Each row comes from the steps of one path. Every step used is in the known rows, and no mark comes twice. Write the path behind each row, first mark first.
(in the rows, 128 means zero)
Known rows:
W, P, M, S, G, V, J, R: [ 85 136 204 173  73  93  85 177 185  75 134 106 148 140 142  65 169  44
 126 121 221 138  96 114 127 135 131 135  93 117 125 185 116 109 106 154]
K, S, G, V: [131 157 125 147  97 116  52 119 150 106 112 133 160 140 132  69 158  81
 124 164 200 128 125 155 145 117 105 126  92 136 162 172 127  92 113 108]
J, R, K, S, G, V: [118 170 175 150  46 113  30 144 178 124 108 172 172 164 123  43 158  75
 128 103 209 127 115 158 147 150 127 127 112 150 156 150 152 105 113  90]
W, P, M: [120 125 149 152 114 133 100 114 149  73 109  80 119 117 136  95 127  76
 113 109 165 125 107 144 155 137 125 127  94 131 114 119 125 119 137 171]
D, P, M, S: [113 123 145 134 112 111 101 107 167 139 107  81 121 157 124 111 146  61
 117 122 180 127 125 115 132 123 152 131 106 116 134 110 111 105 132 140]
D, P, F: [115 122 149 113 154 116 103  89 183 139 112 110 113 142  95 109 150 131
 127  98 157 114 130 143 134 135 118  83 115 138 131 106 131  71 158 142]
Z, S, M, P, W: [115 151 127 150  32 115  69 105 164 192 116  87 130 169 164  90 119  59
 121 223 171 145 124 149 114 127 145 104 140 147 132 154 123 137 131 165]
F, P, Q: [126 156 126 122 109 139 105  95 120 163 116 122 123 149 125  94 150 141
 120  96 145 111 131 147 147 131 122 107 113 139 142 170 132  71 139 119]
C, R, J: [130  97 143 137 148 132  74 115 151  86 100 135 145 148  86 107 153 134
 130 107 175 138 136 157 157 146 143  83  98 137 165 141 108 145 146 139]
J, R: [107 152 145 141 140 127 104 145 151 116 118 189 146 138  99 108 144  76
 131  99 149 130 120 161 146 142 143  99 121 131 145 121 119 120 140 129]
M, S, G, V: [102 130 153 136  70  91  88 138 153 127 123 105 148 153 142  72 171  99
 128 155 188 116 123 119 121 105 124 120 117 124 164 171 119 115 116 100]
S, G, V: [120 133 142 125  85 113  98 130 151 100 127 146 157 134 149  67 160 104
 120 126 171 117 117 151 121 114 103 109 111 131 155 170 129 110 123 116]
H, V, D: [116 116 161 136 169 130 164 135 133 144 131 166 149 106 132 105 144  65
 138 153 146 111 115 130 116 119 114 128 120 131 126 159 104 110 137 103]
P, M, S: [107 134 146 164 126 137  82 117 142 107 105  85 130 157 136 102 154  61
 121 129 175 132 126 106 140 118 149 125 118 123 144 119 113 133 131 123]
J, R, K, S, M: [113 169 150 171 102 142  57 113 180 153  96 160 147 146 131  70 135  60
 129 112 186 148 117 161 123 176 172  96 121 144 151 104 152 118 136 115]
V, H: [107 149 122 124 169 149 120 119 151 106 131 157 134 122 131 119 133 127
 126 142 140 122 112 135 113 131 120  76 118 131 153 108 126 120 146 149]
H, V: [116 131 147 133 160 149 123 128 143 118 114 155 148 123 151 107 141  77
 129 138 160 120 114 141 117 125 106 117 106 127 134 113 103 124 125 104]
S, G, V, D, P, Q: [140 117 166  93  53  82 136 119 155 178 145 144 136 122 121  53 178  90
 124  91 148 103 133 138 125 120 109 141 130 130 160 233 129  40 152 121]
G, S, F: [115 147 149 151 118  92  71 106 134 166 127 149 127 178 102 113 162  97
 137 136 163 138 147 159 141 148 142 118 126 142 138 114 130 101 130 116]
W, P, M, S: [102 119 158 164 100 114  88 122 152 104 106  38 113 136 135  96 142  71
 119 136 182 124 110 116 157 128 145 136  93 126 119 120 113 124 130 153]
T, P, M, S, F: [113 143 124 161 115 100  53 115 153 148 114 104 114 189 167 107 172  90
 127 153 170 135 119 133 143 121 155 136  78 128 143 105 107 123 135 136]
C, R, K, S, M, P: [124 128 148 173  57 131  52 101 158 158  98 125 136 153 159  69 135 134
 130 159 199 154 115 143 122 155 157  94 137 161 167 121 149 147 136 124]
C, R, K: [119 105 169 134 127 132  74 128 156 132 108 112 134 150 120  68 148 148
 130  77 148 129 118 135 134 153 141  94 147 151 156 129 146 132 148 135]
Z, S: [111 144 132 137 122 109 111 119 147 154 110  95 136 162 112 105 139  59
 124 150 133 118 135 134 145 129 136 124 104 137 137 148 105 121 130 127]
C, R, K, S: [129 133 152 155 129 140  32 116 152 137  95  98 136 162 107  72 152 122
 133 118 181 139 126 138 153 155 143 115 124 159 164 125 145 116 137 122]
J, R, K, S, F: [116 157 165 168  67 114  25 122 188 174 106 176 144 190 104  73 164  84
 142  96 178 138 131 178 152 166 157 123 119 161 144 116 149 101 134  81]
Z, S, G: [112 132 139 133  93  85 101 118 168 145 124  98 143 159 118  68 146  85
 120 155 145 115 131 142 131 131 134 122 138 134 142 158 110 127 130 137]
C, R, K, S, G: [129 119 158 152 105 117  23 115 176 133 112 101 141 158 112  33 156 142
 129 117 189 136 119 145 140 158 137 113 158 157 168 137 151 123 138 134]
J, R, K, S: [113 168 154 161 110 136  39 134 169 136  95 161 151 165 106  88 143  71
 134  96 181 133 123 151 159 165 151 121 115 152 147 113 144 109 127  98]
F, P, M, S, G: [108 140 139 150  81 102  97 102 163 130 124  86 134 165 133  67 150 128
 112 152 208 117 112 123 128 120 150 115 134 124 128 152 125 126 116 145]
V, J, R, K, S, G: [103 152 168 169 122 125  37 144 197 127 124 158 164 164 133  65 154  88
 136  97 189 142 114 137 123 178 146 114 154 146 150 166 147 107 115 108]
K, S, G, V, H: [120 165 120 136 115 127  66 118 163  89 132 155 159 123 135  75 147 104
 125 186 195 127 112 144 117 122  96 101  96 132 170 154 136  98 122 135]
W, P, F: [104 124 162 145 148 120  91 105 163 102 110  64 104 122 103  97 146 148
 129 114 161 111 116 142 155 138 111  93 101 146 120 119 136  96 157 152]

Write each row's path:
[117 149 125 179 110 143  55  73 158 124  98 126 123 145 147 103 141 122
 130 181 202 146 129 145 128 131 131  78 116 153 155 103 137 116 147 108] => K, S, M, P, F
[120 156 190 156  57  92  69 153 174 142 125 180 171 144 104  40 165  66
 137 122 195 118 117 144 149 146 139 138 125 154 154 203 151  89 125  90] => J, R, K, S, G, V, D
[108 164 156 167 136 121  63 157 171  95 131 187 176 148 126  77 166  46
 136 143 206 146 120 148 128 142 117 118 101 131 157 199 123  81 102 111] => K, S, G, V, J, R
[109 122 161 168  91 116  66 108 168 138 117 102 121 181 137  86 176  74
 128 123 171 135 132 136 130 118 149 128 123 132 140 117 120 124 138 114] => P, M, S, F
[102 140 163 159  88 108 109 131 156 112 135  91 157 175 162  76 165 103
 117 147 228 126 106 102 103 113 123 116  96 119 131 223 126 101  89 123] => F, P, M, S, G, V, J
[124 167 154 159  96  98  80  87 133 152 123 141 127 188 106 101 153 107
 120 134 196 137 135 157 145 146 143 120 101 139 108 124 139  94 117 139] => G, S, F, P, M
[113 166 137 156  65 118  46 101 130 174 121 118 127 159 156 119 123  86
 126 211 200 161 129 149 119 146 146  97 162 144 132 119 144 125 125 155] => G, S, M, P, W
[114 159 163 154  79 112  26 133 190 131 110 166 160 162 108  49 147  91
 129 102 188 131 115 158 149 168 148 120 150 151 151 126 147 119 127 104] => J, R, K, S, G
[100 134 139 142  77  82 103 100 156 206 124 105 119 193 116 101 168 149
 137 156 180 114 132 151 132 122 156 106 105 139 129 163 121  93 121 101] => M, S, F, P
[109 153 132 157 155 118 103  98 120 148 118 135 131 136 131 109 136  75
 126 155 170 150 133 137 108 159 159  90 129 125 147 107 133 120 130 137] => G, S, M
[124 128 147 129 102 132  86 115 133 128 115  80 106 121 135  84 148 107
 123  86 136 114 127 145 160 140 118 128 107 139 138 153 126  82 153 142] => W, P, Q
[127 145 140 147  87 121 100  87 161 136 121 139 129 172 132  88 155 122
 118 115 177 126 122 172 133 127 132 107  97 140 109 145 135 102 131 141] => S, F, P, M
[105 129 143 159 101 134 103  85 161 125 109 142 119 136 155 103 142 151
 126 143 172 135 119 144 110 128 130  59 139 146 146 102 139 134 157 122] => S, M, P, F
[ 94 145 174 155 194 150 132 171 162 114 128 213 164 129 141 121 147  46
 141 113 168 139 106 136 103 149 117 107 105 121 127 135  99 118 115 113] => H, V, J, R
[107 142 156 112  63  99 107 122 198 110 137 116 140 142 147  71 153  87
 111 147 204 122 103 111  96 109 117 110 108 110 154 131 124 102 126 160] => D, P, M, S, G, V, H
[120 113 171 109  38  58  95 135 183 214 149  73 132 151 109  65 167  76
 133 191 202 112 123 126 114 102 131 139 146 129 138 229 130  55 131 149] => M, S, G, V, D, P, W
[131 134 168 149  65 105  74 122 160 146 121 127 160 145 135  46 163  95
 131 140 190 110 121 128 134 131 123 141 126 154 153 216 154  87 123  80] => R, K, S, G, V, D
[116 142 160 157  93 134  48 129 168 122 117 116 168 165 173  66 163  96
 130 119 204 133 117 118 111 146 109 123 112 149 156 210 151  91  97  85] => R, K, S, G, V, J
[109 142 144 140  54  93  48 103 167 228 130  65 113 205 115  93 162 135
 137 187 198 126 131 164 131 119 149 109 131 148 120 174 136  77 124 139] => M, S, F, P, W
[123 140 139 147  90 122  30 102 172 132 107 103 145 158 140  56 147 119
 125 118 183 124 120 140 140 155 134 121 147 153 154 136 151 120 124 101] => R, K, S, G
[103 171 165 187  40 137  68 146 166 135 106 199 171 163 190  95 145  55
 135 137 218 156 106 133 108 158 143 100  99 150 154 179 148 115  97  81] => G, V, J, R, K, S, M, P
[109 131 149 149 108 129  85 102 150 112 109 142 124 154 131 116 147 162
 130 126 165 120 124 133 148 115 108  84 134 154 142 109 130 125 149 105] => M, P, F
[140 125 165 121  99 107 157 120 149 131 125 142 143 123 121  98 152  37
 118 112 169 117 118 128 131 110 120 137  81 124 124 188 123  69 138 145] => G, V, D, P, M
[109 184 166 140  64 123  42 150 199 107 129 201 170 147 125  49 149  98
 129 127 203 127 101 147 124 153 119 101 111 147 167 137 159 109 121 116] => J, R, K, S, G, V, H
[136 161 148 167  53 129  40  76 174 156  99 113 134 197 138  69 151 118
 120 120 207 130 123 163 149 148 140 127  98 162 113 136 160  90 118 105] => R, K, S, F, P, M
[140 169 118 147  77 125  42  74 139 200 114 125 117 180 112  78 172 130
 130 125 176 124 151 178 158 136 129 127  93 155 143 174 137  41 135  98] => K, S, F, P, Q
[123 109 183 141  41  68 134 118 173 188 133 117 126 166 118  86 186  42
 132 130 187 120 131 125 122 102 144 151  82 128 129 196 118  65 136 115] => G, V, D, P, M, S, F
[ 98 139 195 143  78 114  90 172 188 110 135 185 175 160 155  57 165  91
 131  65 177 129 103 131 103 157 122 102 131 139 147 198 150 112 108  97] => S, G, V, J, R, K
[140 143 166 170  64 120  29  89 174 161 103 112 130 194 110  44 159 142
 124 110 217 142 121 166 151 154 147 121  98 166 129 139 162  98 132 140] => C, R, K, S, F, P, M
[119 126 161 123  47  84  94 120 180 129 119  91 141 154 140  64 163  63
 111 126 207 122 116 120 120 108 126 136 101 112 141 149 118 100 117 132] => D, P, M, S, G, V
